In the rows, zero is written as 128.
Known rows, with every way that one mark hangs from another
{busef {nefo gidof}}: [135 120 111 122 159 104 122 146 129 129 106  80 121 129 134 135 105 136
 131 107  95 146 127 160 128 104 130 124 137 126 131 137 125 146 117 109
 120 123 136 137 157]
{busef {nefo malo}}: [145 121 121 128 143 117  97 153 119 173 115 123 150 146 113 149 118 130
  99 123 122  96 145 167 142 102 117 123 106 119 142 129 137 107 114 111
 124 135 189 136 168]
{malo {nefo vibubi} nuzif}: [156 102 134 155  91 127 129 110 142 132 151 141  59 132 129 124 160 109
 112 100 158  65 155 144 139 175 118 131 125  89 113 127 185 165  85 216
 125 190 109 194 135]
{fadu febak {kugov nefo}}: [116 112 102 131  97 158  86 109  70 120 114 104 137 146 189 154 108  70
 114 129 126 151 146 141 105 193  85  94 116 136 125  92  90 133 114  58
 142 153 140 179 159]
{zolum {nefo {gidof {fadu febak kugov}} ribad}}: [105 156  94 170  81  78  74 118 105  81 106 102  87  73 186 133 193 113
 168 128 141 136  65 141  87 141  96  97 124 151  70 126 120 127 145 136
 129 213 124 132 146]
{rakuf {busef {nefo gidof kugov ribad vibubi}}}: [ 92 139 181  75 160  65 210 127 144  71 130 122 121 129 103 110 174 142
 128 152 122 146 140 152 132 151 166 139 157 130 175 145 170 182 152 185
  97 139 110 103  95]
{busef nefo rakuf}: [197 115  73 109 147  92  88 156 128 156 130  49 138 118 135 145 107 116
 139  98  70 146 176 162 163 101 147 124 136 113 128 124 116 157 127  86
 126 138 181 164 130]
{malo {nefo {busef rakuf} zolum} nuzif}: [205 155 124 133 115 146 105 116 135 130 136  84 113 125 116 120 139 154
 116 135 111 134 159 115 147 113 131 119 114  73 104 108 140 128 116 166
 118 220  98 157  82]
{zolum {nuzif malo}}: [200  85 122 143  66 135 129 177 161 195 127 108 150 131 158 122 142 117
 152 149 111 123 157 141 145 115 123 164 163 135 121 103 110 110  83 157
 126  99 132 174 127]
{vibubi {nefo busef malo ribad}}: [117 147 131 140 127 103 171 125 123 124 137 133 109 124  73 160 167 143
 119 166 110 109  87 110 120 100 135 124  86 121 150 133 109 139 133 113
  97 133 104 104 146]
{nuzif {malo {nefo busef}}}: [163 106 114 150 102 150 139 151 139 153 143 105  84 153 113 127 103 139
 114 169 134 132 143 134 160 150 105 137 154 140 148  92 121 171  93 190
  96 124 138 190 134]
{nefo zolum}: [165 153 100 105 126 158 121 134 119 161 163 112 165 119 121 135  88 106
 122 131 128 125 114 130 131 121 134 153 134 100 104 109 106 110 106  99
 133 127 141 131  95]
{ribad nefo}: [142  97  70 126 101 143 108 115  95 174 152 109 119 124 162 138  91  98
 154  76 125 129 129 132 167 148 112 136 130 132 115 147 142 171 123 120
 108  80 166 164 115]
{kugov {nefo malo vibubi}}: [ 89 106 114 135 146 153 130 128 103 132 128 163 125 156 123 125  83 116
  98 100 147 109 132 154 140 138 137 109 122 122 151 118 149 115 116 120
 173  90 142 108 162]
{kugov fadu {nefo malo zolum}}: [ 92 131  93 109 182 218 107 138 151 154 117 161 213 125 128 143  53 135
 110 113 165 139 119 147 138 116 136  87 109 105 140 125 139  55 117  29
 178  71 160 100 107]
{gidof fadu nefo}: [144  97  64  99 124 118  99 109 152 150 115 131 131  70 183 139  56 128
 121 118 122 156 157 130 127 150 140 152 144 127  86  63 103 192 118 115
 144 106 187 161 219]
{nefo busef kugov malo vibubi}: [103 139 172 119 139 129 180 131 117 137 170 180 111 152  72  87 142 141
  76 174 163 107 121 107 139 125 111 145 131 141 173 129 133 140 133 190
 147  93 127 114 155]
{vibubi {nefo gidof malo}}: [130 130 153 152 133 129 143 105 100 114 102 107  77 139 113 166 110 141
 112  92 107 132  59 140  93  93 139 111 111 140 116 139 111 119 109  89
 111 136 103 111 149]
{vibubi {nefo gidof kugov ribad zolum}}: [109 175 174  88 143  87 193 107 129  70 130 104 117 112  88 148 152 139
 167 147  88 132  73  92 103 119 158 148 121 128 139 178 109 134 138  76
  97 131  49  84  56]
{nuzif {malo nefo}}: [176  90 107 147  87 143 122 146 126 160 132  98  82 153 131 152  98 110
 129 129 137 104 150 157 162 160 114 145 158 144 128 107 133 161  83 168
  96 130 165 199 108]
{busef {nefo malo ribad vibubi {zolum nuzif}}}: [135 182 163 120 136  80 133 174 198 149 156 189 195 123  75 107 235 146
 142 160 112  75 135 144 131  71 150 132 103  80 150 167 168  51 129 155
 140 177 101  57 134]
{nuzif {malo {nefo gidof {kugov fadu} zolum}}}: [128 135 159 112 149 179 156 144 182 113 122 119 123 131 111 125 105 150
 146 145 165 146 111 130 146 141 123 126 169 155 150 160 147 110 108 123
 117  91 120 151  44]
{nefo ribad}: [139 116  77 115 103 101 151 140 105 147 139 105 139 111 126 148 139  93
 144 126 129 103 129 136 145 123 131 151 123 125 116 129 113 145 134 126
 117 106 153 144  98]
{febak {fadu gidof}}: [137  84 104 193 122 140  86 143 150 150 128 129 108 133 140 151 105 100
 149  75 133  94 132 130 101 129 140 143 138 147  96 133 105 129 129 128
 104 111 165 151 156]
{vibubi {nefo {busef rakuf} gidof zolum}}: [172 187 128 118 171 134 143 109 135  81 143  51  98 105  91 132 103 164
 143 127  53 215  67 103 103  71 171 113 130 111 116 114  77 142 133  71
 119 154  54  84 104]
{ribad {nefo {kugov fadu} {malo nuzif} zolum}}: [117 122 160 120 124 192 105 116 151 168 126 176 187 113 129 119 162 137
 142 114 190  95 143 103 163 126 101 118  92 112 136 203 193  70 132 110
 136  95 153 115  60]
{fadu febak gidof {kugov {nefo ribad zolum}}}: [ 99 165 115 167  94 143  85 113  85  70 112  96 165 135 163 154 168  61
 156 144 110 132 122 121  71 181 119 121  90 131 107 115  70  78 154  56
 127 166 106 110 108]
{kugov nefo}: [111  88  74 108 139 154 122 126  99 147 108 107 140 136 167 142  41 110
 123  99 113 141 154 145 143 160 132 124 134 119 137 100 119 148 109  78
 147  78 147 162 138]
{fadu febak {kugov {nefo malo}}}: [108 120 127 151  97 164  76 111  50 126  95 133 142 168 169 160 123  86
  86 132 144 132 134 151 104 164  78  81  96 146 128 101  99  85 123  65
 147 170 155 148 170]
{malo nefo}: [154 112  90 128  99 134 127 116 113 160 139 111  85 149 142 153  87 111
 109  96 134 100 133 152 144 165 115 136 137 119 115 112 143 168  92 152
 100 149 148 209 121]
{febak {fadu {kugov {nefo zolum}}}}: [102 134 113 132 149 204  70 126 143 129 149 152 180 139 147 151  83 105
 126 109 137 138 146 122 127 157 123  91 127  99 127 146 105 110 114  55
 135 116 135 120 118]
{kugov {fadu febak} {nefo {zolum {nuzif malo}}}}: [142 102 112 118 128 182  87 173 211 159  99 150 222 111 161 119 123 130
 181 167 134 171 153 143 118 128 120  96 147 128 138  97 130  48 100  48
 171 136 102 133 127]
{febak {fadu {kugov nefo}}}: [ 94  89  99 147 133 182  77 128 132 138 127 142 145 145 174 158  87  94
 125  92 138 130 163 134 131 170 111  85 132 120 135 147 108 150 116  73
 128  93 155 163 152]
{fadu febak {gidof {nefo kugov}}}: [130  80 161 142 100  80 108 106  97 106  95 117 113 138 168 143 144  95
 138 132 111 131 160 104  74 178 110 170 135 181 100  81  83 158 150 128
 106 141 138 161 168]
{kugov {nefo gidof malo zolum}}: [ 86 154 136 124 167 178 119 120  84 108  80 130 158 156 131 132  52 155
 109 104 127 151  92 145 113  93 142 103 113 123 124 127 120  50 129  72
 160 114 107  54 120]

Rows
[ 82 110 120 137 150 158 130 120  73 113  62 121 122 161 152 139  58 146
 103  84 130 144 109 156 119 104 131  98 119 146 131 125 127  88 127  89
 156  94 125  96 149]
{kugov {nefo gidof malo}}
[108 179 123 116 146 109 176 132 132  81 165 136 125 103  86 109 160 111
 156 127 135 128  70 127 114  93 157 141 134 108 114 157 130 110 145 148
 146 127  76  49  75]
{nefo gidof ribad vibubi zolum}
[144 111 108 152  92  98 158 152 148 117 162 131  71 136  94 134 174  95
 156 143 150  80 139 151 164 158 132 144 153 138 145 139 157 171 110 209
 105 131 134 150  91]
{nuzif {malo {nefo ribad vibubi}}}
[110 131 169 142 101  87 115 142 152 156  75 159 112 109 174  86 143 201
 143 113 130 106  89 131 115  97 124 129 148 152 102 143 173  78 118 182
 145 146 109 129 161]
{zolum {nefo {gidof fadu} kugov malo} nuzif}
[107  97 200 170 108  77 116 106  98  92 112 180  94 155 128 126 189 100
 112 136 144  96 140 111  68 157 113 155 123 182 114  99 112 126 157 171
 131 153 138 109 196]
{fadu febak {gidof {nefo kugov malo vibubi}}}
[170 137  62 117 120  93 148 144 106 128 148  69 133 106 111 128 148 122
 144 142  96 156 139 119 159  83 147 135 128 123 126 116  92 159 164 131
 124 116 143 131  93]
{nefo {busef rakuf} ribad}
[ 87 127 158 127 128 132 161 115 109 145 175 186 100 154  93  84 145 139
 114 138 158 116 119  96 166 139 100 134 125 150 179 169 172 162 151 189
 127  67 130 108 144]
{ribad {nefo busef kugov malo vibubi}}
[153 143 197 117 104 149 128 122 100 154 115 148 170 140 109 122 155 138
 101 156 163  73 147 109 130 115 112 153  97 104 121 144 144  55 114 145
 138 163 130 111  84]
{nefo kugov {malo nuzif} zolum}
[ 91  92 157 141 119  57 173 116 133  77 142 143 106 119 134 121 191  88
 157 126 117  99 160  94 112 167 151 189 135 157 125 132 108 193 163 177
 112  62 121 116 128]
{fadu {gidof {nefo kugov ribad vibubi}}}
[ 72 148 138  98 173 170 157 112 178 108 178 165 134 100 113  84 124 129
 172  94 166 161  84 106 148 137 131 115 155 137 149 210 177 137 148 111
 148  39 101  92  63]
{ribad {nefo gidof {kugov fadu} vibubi zolum}}
[149 111 159  62 138 115 156 129 132 153 124 101 160 140 134 138  98 139
  93 151 115 146 180 154 148 178 144 151 156 121 165  98 149 181 113 138
  86 138 174 181 114]
{rakuf {busef {nefo kugov}}}
[138 162 104 113 173 173 101 130  96 128 114 109 179 147 110 121  62 163
 103 136 100 179 137 123 151  78 151 100 111 106 139  99 103  77 147  69
 165 120 130  70 117]
{kugov {nefo {busef rakuf} malo zolum}}
[114 139 142 177 112  97 107 146 181 140 112 181  87  92 158  76 158 180
 142  90 140 105  68 154 104  86 140 111 148 129  86 129 185  83 107 213
 172 159  96  98 197]
{zolum {nefo {gidof fadu} malo vibubi} nuzif}
[147 134 142 114 136 147 101 118 111 148 131 161 181 133 120 153 108 134
  98 130 134 128 132 122 122  94 130 146 113 109  94  96 107  99 124 115
 131 126 156  77 136]
{gidof {nefo malo zolum}}
[100 112 101  93 122 115 178 131 163 138 137 142 124 117 122 148 150 115
 140 124 172  85 146 129 163 174 117 126 131 138 155 174 166 164 133 127
 105  94 154 205  55]
{malo {nefo {kugov fadu} ribad}}
[190 125 102 130 147 100  77 157 109 163 111  78 145 142 116 151 124 131
 110  96  93 124 163 172 158  71 141 113 112 122 133 129 127 105 135  95
 128 149 203 132 141]
{busef {nefo malo} rakuf}
[129 132 140 126 133 114 139 116  96 134 168 144  93 148  94  87 153 140
 127 113 129 146 139 102 182 106 123 121 132 152 169 169 159 161 174 169
 132  80 144 104 118]
{ribad {nefo {busef rakuf} kugov malo vibubi}}
[171 185  84 109 128 108 136 129 127 116 157  89 127 122  89 135 145 143
 139 147  99 141 127 114 160 101 149 122 121  97 122 124 122 141 151 144
 100 186 107 125  56]
{malo {nefo {busef rakuf} ribad zolum}}
[114 132 104 134 105  92 165 115 103 103 107 104  70 138 133 152 138 128
 139  95 132 106 100 147 128 128 129 123 130 135 113 152 144 149 134 162
  91 157 104 149  88]
{malo {nefo gidof ribad}}
[ 90 209  92 109 163 117 172 123 175  74 159 156 116  58  90  73 127 160
 143 174 138 168  57 106 111  96 162 133 136 111 120 124 122 129 157 162
 167 134  78  43 163]
{nefo busef {gidof fadu} ribad vibubi zolum}
[134 142 173 119 175  68 138 141 115  93 114 104  98 151  92 107 156 148
 119 101 101 134 140 152 144  72 151 114 138 150 164 174 148 121 157 143
 144 131 139  88 132]
{busef {nefo gidof kugov malo vibubi} rakuf}
[161 103 149 148 121 119  84 150 130 166  90 124 148 136 127 144 165 137
 103 128 134  70 178 160 140 104 109 122  84  94 128 138 163  88 104 145
 130 177 170 139 166]
{busef {nefo {malo nuzif}}}
[140 139  77 123 115 108  95 111 112 118  84 114  88  82 173 122  78 130
 134 119 131 166  83 151  78 128 117 119 143 161  81  83 111 120 133 103
 155 201 139 142 213]
{nefo {gidof {fadu febak}}}
[148 147 191 110  94  95 187 170 156 120 107 123 170 127 121 100 198 149
 188 187 107 132 124 107 131  87 141 174 158 150 140 168 115  64 134 156
 116 109  60  80  47]
{nefo gidof kugov ribad {zolum {nuzif malo}}}
[163 152 172  90  90 126 150 125 165 171 144 155 146 155 135 116 139 151
 124 140 117  94 145 112 135 156 121 157 145 108 132 134 157 112  92 158
 102 174  82 188  81]
{malo {nefo kugov {zolum nuzif}}}
[122 125 174 167 106  91 151 109 109  89  73 111  83 114 115 168 210 141
 146 113 116  87  89 128  93  85 140 114  73 114 106 171 139  97 125 128
 103 179  73  87 121]
{vibubi {nefo gidof {malo nuzif} ribad}}
[142 110 160 167 102 141 125 120  82 132  70 118 107 135 140 133 148 140
 101 101 155  99 116 144 108  82 114 122 100 122  94 137 140  70 116 163
 141 160 121 111 133]
{nefo gidof {malo nuzif}}
[122 156 113 117 112 178  77 108  84 114 133 114 173 140 168 148 104  81
 116 147 122 159 130 133  99 179  95 100 112 114 117  94  87  94 114  40
 149 177 119 139 126]
{fadu febak {kugov {nefo zolum}}}
[139  83 164 145 117 131 118 115 119 141  94 155 139 126 139 130 162 156
  84 161 141 121 170 103 126 106 104 131  93 105 107  87 119 136 123 184
 130 140 131 114 188]
{gidof {nefo busef {malo nuzif}}}
[115  92 168 143 116  87 126 107 110  98 104 128 111 137 149 120 148 123
 124 174 106 155 154  82  73 168 103 166 130 179 120  63  72 173 157 147
 105 138 112 152 194]
{fadu febak {gidof {nefo busef kugov}}}
[168 115  59 127 119 133 103 120  98 156 156  73 113 117 147 117 100 126
 153  91  91 183 142 112 182 107 127 119 138 134 128 132 124 186 154 123
 111  87 152 146 109]
{ribad {nefo {busef rakuf}}}
[187 131  96 124 142 115 139 118 129 129 154  52  89 111 107 149 105 134
 131 123  60 181 117 112 131 108 155 121 129 115 129  98  82 193 120  81
 110 130 110 161 137]
{vibubi {nefo {busef rakuf}}}
[127 114 123 155  91  56 144 166 178 150 172 153 122 103 134 103 235 120
 184 114 121  72 115 135 141 115 137 138 144  99 111 148 177 135 110 214
 130 140  77 128  90]
{zolum {nefo ribad vibubi} nuzif}
[121 178 124  78 143 136 145 111 135 116 114 122 133  87 141  99  55 159
 130 142 130 159  91 112 113 127 145 156 152 139 112 125 113 112 130 101
 154 125 126 113 138]
{nefo {gidof fadu} kugov zolum}
[117 121 165 120 123 120 165 130 103 146 160 171 111 155  93 110 139 111
  90 133 166  82 126 129 141 135 120 150 134 141 155 141 146 125 122 167
 147  97 152 128 132]
{nefo kugov malo vibubi}
[ 73  98 117 158 150 178  95 120 120  97  99 131 118 147 177 149  89 115
 131  80 132 158 130 136 112 144 118  74 138 138 126 159 103 136 129  80
 131  95 119 132 152]
{febak {fadu {kugov {nefo gidof}}}}
[107 103 102 183  99 186  98 116  84 110 113  71 128 150 202 147  94  65
 113  90 109 140 151 134 107 202 123 134 116 136 118 107  70 137 113  79
 128  55 149 183 144]
{fadu gidof {kugov nefo}}
[122 150 161  49 199 165 166 137 226 132 187 159 202 105  86 108 124 142
 104 166 161 161 154 146 144 171 165 126 163  93 177 126 180 150 115 118
 130 115 153 135  86]
{rakuf {busef {nefo {kugov fadu} vibubi zolum}}}
[101 114 183 143 169 132 112 126 182 109 139 176 152 130 112 121 122 156
 140 159 118 139 155  60  96 129 138 160 139 143 121 120  85 151 159 146
  98  99 109  90 155]
{febak {fadu {gidof {nefo busef kugov zolum}}}}
[138  99  84 177 116 150  91 134 145 141 119 104 129 105 156 147 134  79
 144 103 158 132 113 145  75 152 114 124 126 160  95  97 104 102 129  77
 138 127 169 184 155]
{kugov {fadu febak gidof}}
[ 81 111 117 107 148 138 143 116 171 130 185 185 113 105 111  83 160 118
 154 150 177 156 119  97 143 171  85 101 142 161 173 159 174 183 155 136
 142  95 121 152 143]
{ribad {nefo busef {kugov {fadu febak}} vibubi}}
[157 183 149  95 151 121 157 116 145 105 196 125  94 145  69  91 125 149
 109 152 116 143 137 102 158 140 144 134 155 111 157 129 144 169 137 179
 128 162  89 142  78]
{malo {nefo {busef rakuf} kugov vibubi zolum}}
[ 48 148 101 133 181 156 141 115 142  87  91 170  92 109 135  78  48 183
  93 129 143 176  89 138 109 120 144  91 131 138 149 101 138 125 142 136
 196  99 108  68 252]
{kugov {nefo busef {gidof fadu} malo vibubi}}
[127 166 139  82 111 103 166 119 117 123 151 136 134 142  98 142 143 124
 137 152 137  80 132 113 150 160 127 155 126 118 140 159 151 136 134 144
  88 162 113 151  37]
{malo {nefo kugov ribad zolum}}
[113 156 138 110 142 116 143 128 124 124 136 172 187 119  86 137 163 154
 110 189 132 135 125  95 130  76 129 140  94 107 119 105  97 110 160 142
 120 125 122  42 130]
{gidof {nefo busef malo ribad zolum}}
[ 87  81 198 175 150 117 112 127 150 122 101 192 124 158 117 132 141 161
 109 141 142 109 159  82  95 115 121 142 121 171 133 127 100 143 167 170
  96  91 148 100 200]
{febak {fadu {gidof {nefo busef kugov malo}}}}
